Each row comes from the steps of one walk. Every step used is in the known rows, and no mark comes twice. Write the walk behind each row, first mark first.
Known rows:
nusid/mafa: -4 -10 -28 -48 0 5 -4 -4 24 25 -77 -14 -18 4 -42 -19 29 -1 -1 -4 20 20
 -34
bofom/nurin/mafa/vene/gazet: -17 -34 57 43 12 -1 -2 11 1 -26 22 0 -13 -8 30 15 -12 -47 9 -25 13 -21
 -2
gazet/nurin/mafa/vene/bofom/faka: 32 48 16 24 -13 -7 6 -30 31 -7 25 36 42 -9 59 12 -49 -15 -3 10 -4 12 8
faka/bofom/nusid/mafa/vene: 9 21 -41 27 3 -4 -6 -7 33 -30 -8 -33 32 -35 -35 26 17 67 -16 13 -39 33 4
faka/bofom/nusid/mafa/vene/gazet: 1 10 -30 57 14 16 -9 1 11 -45 11 -52 -6 -34 -38 14 14 44 -14 11 -43 0 14
faka/bofom/vene/gazet/nurin: 10 54 2 11 -3 13 -12 33 -81 -17 66 14 -76 -6 -8 -31 7 13 33 36 -9 -69 34
nusid/bofom/nurin/mafa: -21 -36 24 -30 12 -9 -3 4 29 5 -34 5 34 -14 53 4 0 27 26 -18 3 29 -24
mafa/vene/gazet: -5 -50 5 21 2 -9 3 12 -9 3 3 -15 -26 16 -41 -2 11 -34 10 -8 8 -25 3
faka/bofom/nurin/mafa/vene/gazet: -5 -9 43 54 18 -5 -8 15 -26 -52 38 1 6 -27 42 30 -11 -3 20 -17 -1 -50 18
faka/bofom/nurin: -3 6 8 -33 6 2 -7 37 -33 -4 7 19 -6 -15 12 4 23 30 31 -8 -12 -52 -13
mafa/vene: 3 -48 -9 -16 -11 -29 5 8 10 21 -14 1 8 19 -37 12 13 -13 7 -7 4 8 -7
mafa/vene/bofom: 9 -30 -33 4 -6 -17 13 -12 3 8 23 -9 28 12 0 25 -10 -1 1 1 4 0 11
bofom/vene/mafa: 19 0 26 3 5 1 3 21 -12 7 29 0 -6 9 -38 -34 10 -48 4 4 14 16 0
gazet/nurin/bofom: -9 45 7 -63 -10 1 0 2 -29 37 -39 36 -24 47 24 -10 6 -8 -14 -3 38 -22 -7
mafa/vene/gazet/nurin: -4 6 2 29 -12 -4 -7 7 -27 0 39 2 -52 22 -7 -8 4 -35 6 9 -9 -37 14
faka/bofom/vene: 20 -5 -12 -40 -3 -13 -3 33 -46 3 14 13 -13 -10 -36 -7 18 28 36 20 4 -26
 11
mafa/vene/gazet/nurin/bofom/faka: 12 39 34 25 -1 19 12 8 7 3 37 38 -22 14 6 -10 -28 4 -18 -1 -3 -35 13
faka/bofom/nurin/mafa: -2 8 36 -32 13 -7 -13 20 -28 -16 -29 20 20 -18 52 11 7 3 30 -18 16 -35
 -14
bofom/nusid: -8 -15 3 -60 -11 0 -4 26 18 34 -63 -16 3 10 -30 -11 24 -23 1 -3 -8 10
 -35
gazet/vene/bofom: 0 -47 -42 -42 -13 -2 10 -19 -25 30 -21 16 39 14 -2 2 -7 11 7 -7 -29 -27
 5
nusid/mafa/vene/bofom/nurin: -7 12 -30 49 7 11 13 -27 38 -15 58 -12 5 -32 23 30 -14 43 -20 4 -17 17 4
bofom/nusid/mafa/vene: -3 5 -28 14 -7 -1 0 -15 65 5 -25 -32 9 -18 -42 16 14 23 -29 7 -23 60 -16
bofom/nurin/mafa/vene: -8 -24 41 9 1 -23 0 1 23 -4 2 18 22 -7 37 30 -10 -30 5 -22 15 12 -13
faka/bofom: 9 -11 -15 -57 0 -12 -9 26 -37 7 -45 4 8 6 -18 -1 30 14 30 -1 10 -40 -10

Write each row's walk:
12 73 37 7 2 11 3 3 -38 4 54 32 -21 33 16 -27 -10 -22 -26 13 28 2 23 -> gazet/nurin/bofom/vene/mafa
-9 20 37 -23 -3 6 -18 5 -38 6 -54 6 -40 29 28 -32 2 -75 15 -6 34 -32 -9 -> vene/gazet/nurin/mafa
-5 27 -19 52 -4 11 -9 -22 3 -13 21 -12 -62 0 -23 -17 6 -6 -14 15 -9 -6
 11 -> nusid/mafa/vene/gazet/nurin
-8 11 -21 10 3 3 10 -25 53 3 -31 -16 25 2 -21 27 1 43 -58 -5 4 61 -5 -> nurin/bofom/nusid/mafa/vene
7 -14 -1 15 -7 -18 7 -22 38 -7 -10 -22 69 -3 33 42 -26 -19 -18 -5 1 33 6 -> nurin/mafa/vene/bofom/nusid
6 -3 -54 28 1 -5 11 -37 32 -7 10 -23 21 -6 -15 21 -6 30 -17 6 1 30 10 -> nusid/mafa/vene/bofom
13 50 30 9 1 5 -18 17 -75 -33 29 16 -44 -6 26 -22 -9 -19 32 24 19 -49 30 -> faka/bofom/vene/gazet/nurin/mafa
-13 41 19 29 -6 14 1 4 -13 -2 30 1 -29 24 15 6 -11 -4 -39 3 -7 -20 19 -> mafa/vene/gazet/nurin/bofom/nusid
13 -27 -5 21 12 0 5 5 10 -3 44 -11 25 -5 -23 -30 4 18 11 14 -14 46 10 -> nusid/bofom/vene/mafa
6 13 18 3 -20 -33 -12 -17 1 4 -25 25 11 22 31 13 -10 -42 3 1 17 19 0 -> gazet/nurin/mafa/vene
6 -40 4 -11 -3 -2 -2 -7 -17 16 -33 7 37 20 -29 -27 11 -34 -1 -22 -31 -8
 -10 -> gazet/vene/mafa
-4 -8 -62 -24 -9 25 6 -38 27 14 -28 -21 40 -21 -9 3 -6 46 -29 2 -59 25
 -5 -> gazet/vene/bofom/nusid/mafa
-10 -29 9 -19 -2 4 6 -25 -13 5 -8 31 51 -9 71 17 -28 -2 4 -22 -19 -26 -2 -> gazet/vene/bofom/nurin/mafa
29 20 13 19 13 -2 -4 25 -42 -25 44 1 14 -9 -26 -22 13 1 17 12 -3 -14 17 -> faka/bofom/vene/mafa
-23 73 -3 -7 7 46 -6 -5 1 2 -27 -18 -53 11 8 -26 3 11 -46 7 5 2 -4 -> vene/gazet/nurin/bofom/nusid/mafa
-9 5 -24 -39 -3 16 -5 0 50 22 -72 -31 -5 -14 -43 -12 28 2 -18 -1 -6 45
 -37 -> bofom/nusid/mafa
-15 85 -14 -36 -6 25 -6 -20 15 18 -43 1 -24 10 11 -9 8 34 -50 11 5 31
 -15 -> gazet/nurin/bofom/nusid/mafa
31 -20 18 18 -2 -9 16 -21 51 -3 -9 17 71 -11 26 20 -43 -15 0 -8 6 22 -4 -> nurin/mafa/vene/bofom/faka
-6 -59 -14 -4 11 9 6 25 -13 6 34 -19 -32 -7 -36 -29 7 32 33 17 -8 5 15 -> nusid/bofom/vene/gazet
-9 -28 -21 38 9 7 1 -10 21 -13 -6 -34 -35 -5 -51 -4 14 -6 -9 -4 2 7 0 -> nusid/mafa/vene/gazet
-21 -38 -8 -37 5 2 3 20 23 19 2 3 10 -13 16 -7 17 48 29 -7 -21 13 -20 -> nusid/bofom/nurin
-15 -46 13 26 5 -25 3 -15 45 -12 18 2 51 -22 50 32 -16 36 16 -13 -12 48
 0 -> nusid/bofom/nurin/mafa/vene
3 -15 -34 6 -4 -14 2 -20 42 4 -30 -17 1 -4 -50 14 17 15 -13 1 4 43 -10 -> nusid/mafa/vene
12 33 -5 19 -16 -26 -2 -40 -5 -6 14 15 30 17 60 23 -35 -24 -7 9 15 7 20 -> gazet/nurin/mafa/vene/bofom
-8 -18 23 -23 12 18 15 31 -46 13 24 11 -54 25 -25 -21 0 -19 -3 -3 44 -35
 16 -> nurin/bofom/vene/gazet
-9 -1 28 -24 8 5 4 -4 -4 3 -18 12 29 -5 69 12 -18 -32 11 -14 27 -16 -15 -> vene/bofom/nurin/mafa
-3 -36 15 -16 4 10 4 40 -34 15 20 -6 -57 6 -50 -35 11 -41 24 7 19 -30 5 -> bofom/vene/gazet
